Each row was made from one small tree. The marks that hang from a mark follow it in brackets, in alphabetical order. Every link used is in the known rows. Write each row's tree.
Known rows:
mudag(kamu(godi(bifon(nipe) pigu))): [ -6.3  11.5 -41.0 -15.8   7.4  33.6  -3.0  23.2  24.4  40.0  11.1 -31.4
 -22.6  -3.4  27.9  16.3 -17.5  -3.5   3.0  -7.5  29.5  16.6  -2.6 -18.5
   2.3]
kamu(godi(pigu)): [ -0.9 -14.6   1.5 -12.3  -0.6 -21.3 -11.8  -3.6  -1.5   1.1  16.4   8.3
 -18.9   8.2  18.6   2.6   1.6  -4.2   1.9   3.8   7.5  12.5  24.2   1.7
 -12.5]
pigu(godi nipe): [ 18.2 -14.2  21.5  40.0 -11.8 -37.4  13.9 -17.5 -22.1 -35.6 -19.0  20.5
   2.3   0.1 -24.0 -18.6  -0.2   2.9   4.2   6.1  15.7  16.6  11.3  -9.3
 -34.4]
nipe(bifon(godi)): [  0.2 -11.6  11.9 -18.5  10.8  -9.0  -7.0  -7.7 -24.1  -4.7   7.3   4.7
  16.1   4.6   9.4 -17.5   2.4  14.9   4.0  10.0 -18.6 -14.1  -0.4  18.3
  15.2]
dosik(godi(bifon(tibo)) nipe): [ 16.3  -2.6 -10.0  27.4  26.7  14.2  12.6  -6.8  30.3   3.9 -27.3 -18.7
  34.2 -13.2 -31.9  -8.0  11.5 -13.6 -20.5 -33.1 -14.5  -8.4   7.2  14.2
  -3.1]
kamu(godi(bifon(nipe tibo) pigu) mudag): [  3.4  22.0 -10.7 -38.0 -31.3  25.0 -15.7  22.0  15.2  33.0  29.5   0.1
 -41.2   1.6   5.3  43.9  -2.7 -16.2   9.0  21.2   1.9 -11.8 -12.6  -4.4
  30.2]
tibo(bifon(godi(pigu(nipe)))): [-14.9   0.1  -3.4 -12.2   0.4 -11.8   6.2  27.1 -25.8 -20.1   9.1  10.8
  16.1   2.1  14.5   9.2   5.3   9.5   3.6   3.3  26.4  -2.3 -13.0 -16.9
 -18.9]
dosik(godi(bifon)): [ 18.8 -18.7  -0.3   7.0  35.9 -26.8  -2.6 -15.9   8.8  -6.1 -20.4 -19.6
  13.9  10.7  -1.1 -12.8  11.1 -10.1   2.6  -0.5  -3.3   2.2  19.4  27.6
  -8.9]
godi(bifon(nipe tibo) pigu): [-25.2   7.3 -11.3  -7.0   4.6  21.0  -4.9  12.3  36.3   6.2   0.4 -23.7
   4.2  -9.1  14.4  10.0  -9.5  11.1  -0.7 -24.7 -14.7  -7.0  -3.2   0.0
  11.6]
dosik(godi(bifon pigu) nipe): [ 10.4 -20.6 -36.8  -1.5  41.7  -7.2  15.8  12.9  59.5  -2.9 -12.7 -23.9
  29.8 -12.8 -15.7  -9.5  -0.3 -20.5 -15.5 -39.5   7.4   7.0  15.5  -3.1
 -11.6]
bifon(godi nipe tibo): [ -5.0   3.6  12.1  20.3  -0.9  22.7 -11.6  -2.7 -24.2   7.3   0.3 -19.1
  -3.1 -11.9  -4.5  21.7  10.1  15.2 -11.9 -32.0 -19.9 -16.9  -1.9   5.7
  13.4]
bifon(godi(pigu) nipe tibo): [-26.7  -0.4  -9.3   1.9  -4.5  26.3  -5.4  11.5  -2.6   1.4  11.1 -18.6
  -0.1 -16.7   8.5  23.8  -3.3  13.1 -15.3 -44.9  -6.3 -12.4  -6.1  -7.5
   9.0]
pigu(godi): [ 21.1 -18.1  24.8  22.7  -6.5 -33.4  -7.3 -20.6  -5.1 -22.8 -14.8  12.9
  -3.4  -0.2  -5.1 -11.2  -0.4   0.6   3.7   3.1   8.2  10.6  22.0  16.8
 -28.2]
bifon(godi(pigu(nipe))): [-23.3 -18.4  -3.5  11.4   2.9 -19.3  10.2  -3.0 -29.8 -25.5   2.4  -1.1
   8.1   1.5  -0.4 -11.5  -0.6  10.0  -5.3 -25.3  10.5   3.6   3.5 -26.7
 -10.6]
godi(pigu): [ -4.3 -16.7  18.2  -0.1  22.0 -29.4 -12.1 -12.2  15.1 -17.1 -12.5  -2.3
   1.4   0.5  15.5 -16.0   7.7   3.0  -3.2 -16.4  -2.5  10.1  21.4  10.4
 -16.2]
pigu(godi(bifon(tibo)) nipe): [ -7.0   2.4   5.8  37.3 -34.0  -1.3  18.7 -17.9 -16.5 -27.6 -14.7  16.6
  12.3   4.2 -19.7 -15.3 -17.6  11.9   7.0   7.5   5.2   0.3  -5.7 -12.1
 -12.2]
pigu(godi(bifon(nipe))): [ 15.2  -9.7 -11.7   4.0  -7.6  -7.9  -0.6  10.5  19.5   1.2   2.3 -14.1
  -4.8  -6.9  -2.5  10.6 -13.5   5.1  17.3   1.8   6.4   4.7  10.8   0.6
  -8.6]
bifon(nipe tibo): [  5.4   4.3  30.6  27.0  13.7   7.4 -12.9  -8.9   1.1   4.7 -16.2 -13.9
  -3.8 -13.8  -8.4   9.9  18.1   9.7 -10.9 -20.2 -27.3  -1.2   2.5  16.5
  -1.3]
kamu(godi mudag): [ 45.3   1.9  43.5 -13.8  -7.5 -30.5 -29.4 -16.9 -27.7  17.4   7.0  20.4
 -48.5  16.4  -6.5  11.3  30.0 -24.0  11.9  42.4   3.6   1.2  16.4  18.3
   5.7]
kamu(godi(bifon) mudag): [ 35.9   6.6  20.1 -29.5 -12.7 -18.9 -26.2 -11.0 -18.1  26.9  13.6   9.8
 -42.4  25.4   1.9  10.8  15.6 -18.8  25.8  53.2   3.4  -6.1  10.9  14.2
  21.1]
kamu(godi): [ 20.0 -11.6  23.2   7.3   4.0 -24.0 -17.2 -18.7 -23.2   8.0   6.7   8.5
 -20.2  13.4   4.4  -0.8  17.7  -1.8   5.3  18.2  -5.3   8.7  27.3  14.6
 -11.6]
godi(bifon(tibo) pigu): [-30.1   3.1   3.0  -5.6  -2.1   4.3  -9.1 -14.0  20.6  -7.5 -10.0  -3.9
  11.0   5.7  19.9 -13.0 -10.5  11.2   2.3 -14.3 -12.3  -6.4   5.0   9.0
   7.2]

Write each row's tree:
[-26.8   5.6  12.6   1.6  -4.9  -0.3  20.5  -1.3   4.3 -27.0  -6.6  27.9
  29.1  -8.3  -3.3 -25.7  -8.6  12.8  -9.2   2.3 -19.2  -0.6 -21.3  -6.7
  -1.0]
godi(pigu(nipe(bifon(tibo))))
[-22.4  -6.3 -18.9  20.2   6.5  -2.4  25.5  -4.9  12.3 -28.2 -18.2  -5.8
  26.8   1.9 -12.7 -12.0  -7.8  -7.6 -11.3 -18.4   2.5   0.6  -7.6  -7.4
 -11.0]
dosik(godi(bifon(tibo) pigu(nipe)))
[-10.1  -7.4 -18.9 -18.7  20.6  -3.1  -6.2  17.5  39.0   8.3   4.3 -27.7
  -0.4  -4.5  16.4   5.4  -5.6   8.1   6.9 -17.9  -5.3   2.4   7.3  -3.5
   2.3]
godi(bifon(nipe) pigu)
[-13.7   3.0  18.2  -6.2  -6.8  15.6  -6.0 -14.9 -28.9  -4.8   4.2  11.9
  21.4   0.6   5.3 -11.1  -0.8  18.3  -3.6   2.4 -29.6 -22.2 -12.2  20.0
  24.0]
nipe(bifon(godi tibo))
[-36.2  -2.7   1.1  23.0 -14.7   6.0  10.4 -10.8 -33.9 -26.5  -2.3   5.3
  14.5  -2.5  -3.0  -5.7  -4.0  14.1 -13.7 -31.4   0.1  -5.7  -9.0 -23.2
  -1.4]
bifon(godi(pigu(nipe)) tibo)
[-24.0  21.8 -20.5  -2.9 -14.5  40.2  -4.2  -9.7   7.5  24.6  -3.4  -6.5
  -9.7   7.2  28.0  -2.0 -21.0   1.6  -2.8  -3.5  21.2   7.1  -7.6  -5.6
   5.0]
mudag(kamu(godi(bifon(tibo) pigu)))
[ -1.4   4.2  18.8  25.1 -33.6  -4.6  26.5  -9.0 -16.8 -33.9  -8.9  41.0
  24.7  -7.8 -24.0 -20.5 -16.0   9.0  -1.7  21.3  -8.0   3.3 -19.1  -0.4
 -10.7]
pigu(godi nipe(bifon(tibo)))
[ 11.3   4.4  -4.5 -26.5 -24.8 -20.6  -0.5   6.6 -12.4   6.7  22.3  17.4
 -35.3  20.0  -4.1   6.8   0.3 -19.6  19.0  40.2  20.1   3.7  -3.6 -23.9
  12.0]
kamu(godi(bifon pigu(nipe)) mudag)
[-18.2  27.3 -36.2  -4.0 -10.9  57.7  -0.3  15.1  20.3  38.1   8.2 -24.5
 -17.6  -6.7  21.6  24.6 -20.7   1.9  -5.7 -14.4  18.9   8.2 -15.7 -16.2
   9.1]
mudag(kamu(godi(bifon(nipe tibo) pigu)))
[-34.8   4.6   0.4  15.1  -6.9   0.3  12.8  -9.2   3.4 -19.7 -13.0   0.9
  19.3   5.3   0.9 -19.0 -10.6  15.1   0.6 -11.8  -6.3  -0.9  -8.0 -15.8
  -0.1]
godi(bifon(tibo) pigu(nipe))
[ 12.7  11.0  -5.0   2.7   8.5  12.5 -11.3 -15.9 -10.9  30.2  -8.7 -15.6
 -19.2  15.7  18.9 -12.4  -3.4  -2.9   9.0  18.8  17.6  12.9   8.2   3.6
   0.5]
mudag(kamu(godi(bifon)))
[ 39.4 -14.8  -4.1   4.9  48.7  -9.5  19.1   7.5  37.0  -3.5 -15.7   0.4
  39.0 -22.0 -31.2 -19.7  16.5 -20.9 -20.7 -11.6 -15.6   3.6   5.8  20.3
  -8.1]
dosik(godi nipe(bifon))
[ 14.0   5.9   7.7 -16.1  16.2   5.7 -15.7  33.8 -16.6  13.8  11.2 -16.3
   0.2  -7.1  14.0  33.6  20.4   9.9   5.9   2.9   5.0 -12.1  -6.1  12.3
  -4.6]
tibo(bifon(godi nipe))
[ 25.0  26.2  12.8 -19.8 -26.3  21.5 -20.7   7.9  -6.3  39.2  18.7   0.3
 -45.1   7.5  -9.9  40.4  11.7 -13.4  15.2  35.3  -9.4 -15.7  -9.1   6.7
  34.9]
kamu(godi(bifon(nipe tibo)) mudag)
[  1.1  30.0 -14.6  12.2  -4.6  54.0  -5.7   1.6  -2.1  46.3  -2.0 -25.2
 -20.3  -4.3   7.4  17.7  -7.7   3.1  -2.0  -0.6   5.6   3.2 -13.3  -5.0
  12.9]
mudag(kamu(godi(bifon(nipe tibo))))
[  6.4 -11.9   0.5  26.4 -16.7 -26.6  17.9 -10.0 -14.4 -25.9 -12.3  11.4
   8.0   8.1 -14.6 -19.7 -14.1   7.5  16.4  15.2  15.3   9.9   6.4 -14.3
 -19.9]
pigu(godi(bifon) nipe)
[  1.5 -20.4 -11.6  -2.6  26.5 -28.0  30.1   9.3  15.0 -36.4  -7.1  12.2
  33.2  -9.4 -13.0 -22.0  -2.4 -13.7 -11.1   2.2   2.9  10.3  -7.9   1.2
 -18.5]
dosik(godi(pigu(nipe(bifon))))
[ 21.4   1.6  17.8 -11.2 -19.6 -30.5  -2.8   1.9 -22.7  -2.7  15.9  27.8
 -40.9   9.1 -12.0   9.6  14.4 -24.8   5.6  33.8  21.3  11.7   1.1 -21.2
  -6.5]
kamu(godi(pigu(nipe)) mudag)
[ 22.7  -3.0  21.5 -31.6 -15.0 -25.6 -24.4  -2.1  -2.6   7.9  17.6  20.6
 -46.4  12.3   6.4  16.0  14.2 -25.6   7.0  28.9  14.0   5.1  12.5   6.3
   2.9]
kamu(godi(pigu) mudag)
[ -9.4   3.8 -14.0 -35.4  10.8   7.7 -11.4  46.3   5.4   7.1  21.8 -13.5
   1.0 -12.0  29.6  39.7   7.4   9.4   2.9 -10.0  19.2  -7.4 -10.2  -1.2
  -6.9]
tibo(bifon(godi(pigu) nipe))
[ -0.8  16.9   3.8 -35.6 -37.1   8.6 -19.3  -5.5   1.3  18.5  19.9  18.4
 -36.4  16.5  11.9  19.2  -3.6 -15.6  12.0  33.1   4.7 -11.2  -3.7   5.1
  26.3]
kamu(godi(bifon(tibo) pigu) mudag)
[ 18.9 -20.0 -25.2 -12.4  42.6  -7.8  22.7  23.4  59.5 -11.0  -4.0   0.7
  40.5 -26.2 -19.1 -14.4   2.9 -22.4 -25.4 -27.1  -4.5   7.7   1.5   7.1
 -13.3]
dosik(godi(pigu) nipe(bifon))
[-22.0  24.8  -9.1   5.5 -17.0  34.4  24.1   2.2  -8.3   3.2   0.4  24.3
   5.5  -6.2   2.9 -14.9 -19.8   0.6 -12.9  13.1  14.7  13.9 -31.8 -19.4
  -2.4]
mudag(kamu(godi(pigu(nipe(bifon(tibo))))))
[ 32.6 -17.1 -16.8  15.6  48.2  -9.3  10.4  -1.8  34.0   3.2 -22.5 -22.5
  29.0  -8.7 -29.0 -15.5  14.2 -17.3 -12.5 -25.5  -5.5   2.2  19.8  10.5
  -8.9]
dosik(godi(bifon) nipe)
[ -1.1  -9.4   7.7   4.0   4.8 -13.9  15.3  -2.7 -41.5 -16.3   5.5  12.4
  19.7   2.8 -11.3 -23.8   2.0  14.9   3.2  11.9 -14.8  -6.7 -10.4  -8.1
   8.0]
pigu(nipe(bifon(godi)))
[ -4.1  11.6  10.1  10.7   9.8  18.4 -10.1  -2.1  14.5  14.3 -11.1 -23.7
   2.3  -3.9  -0.2   6.0   4.4  13.8   1.9 -10.6 -27.7 -11.3  -0.5  11.4
  14.5]
godi(bifon(nipe tibo))
[-15.2   5.8  14.3  13.2 -12.0  10.7  16.6 -10.5 -48.3 -16.1   1.0  17.6
  28.3  -1.4 -14.9 -18.5  -0.9  21.3  -5.1   5.7 -24.3 -15.8 -24.2  -4.8
  16.2]
pigu(nipe(bifon(godi tibo)))
[-25.6   4.5 -15.4 -17.5 -25.0  13.6  -7.8  -6.6   3.6   9.4  17.5   7.0
  -9.8  16.3  22.6   6.0 -14.5   4.6   7.2   8.4  -3.9  -4.0   6.3   1.8
  10.9]
kamu(godi(bifon(tibo) pigu))
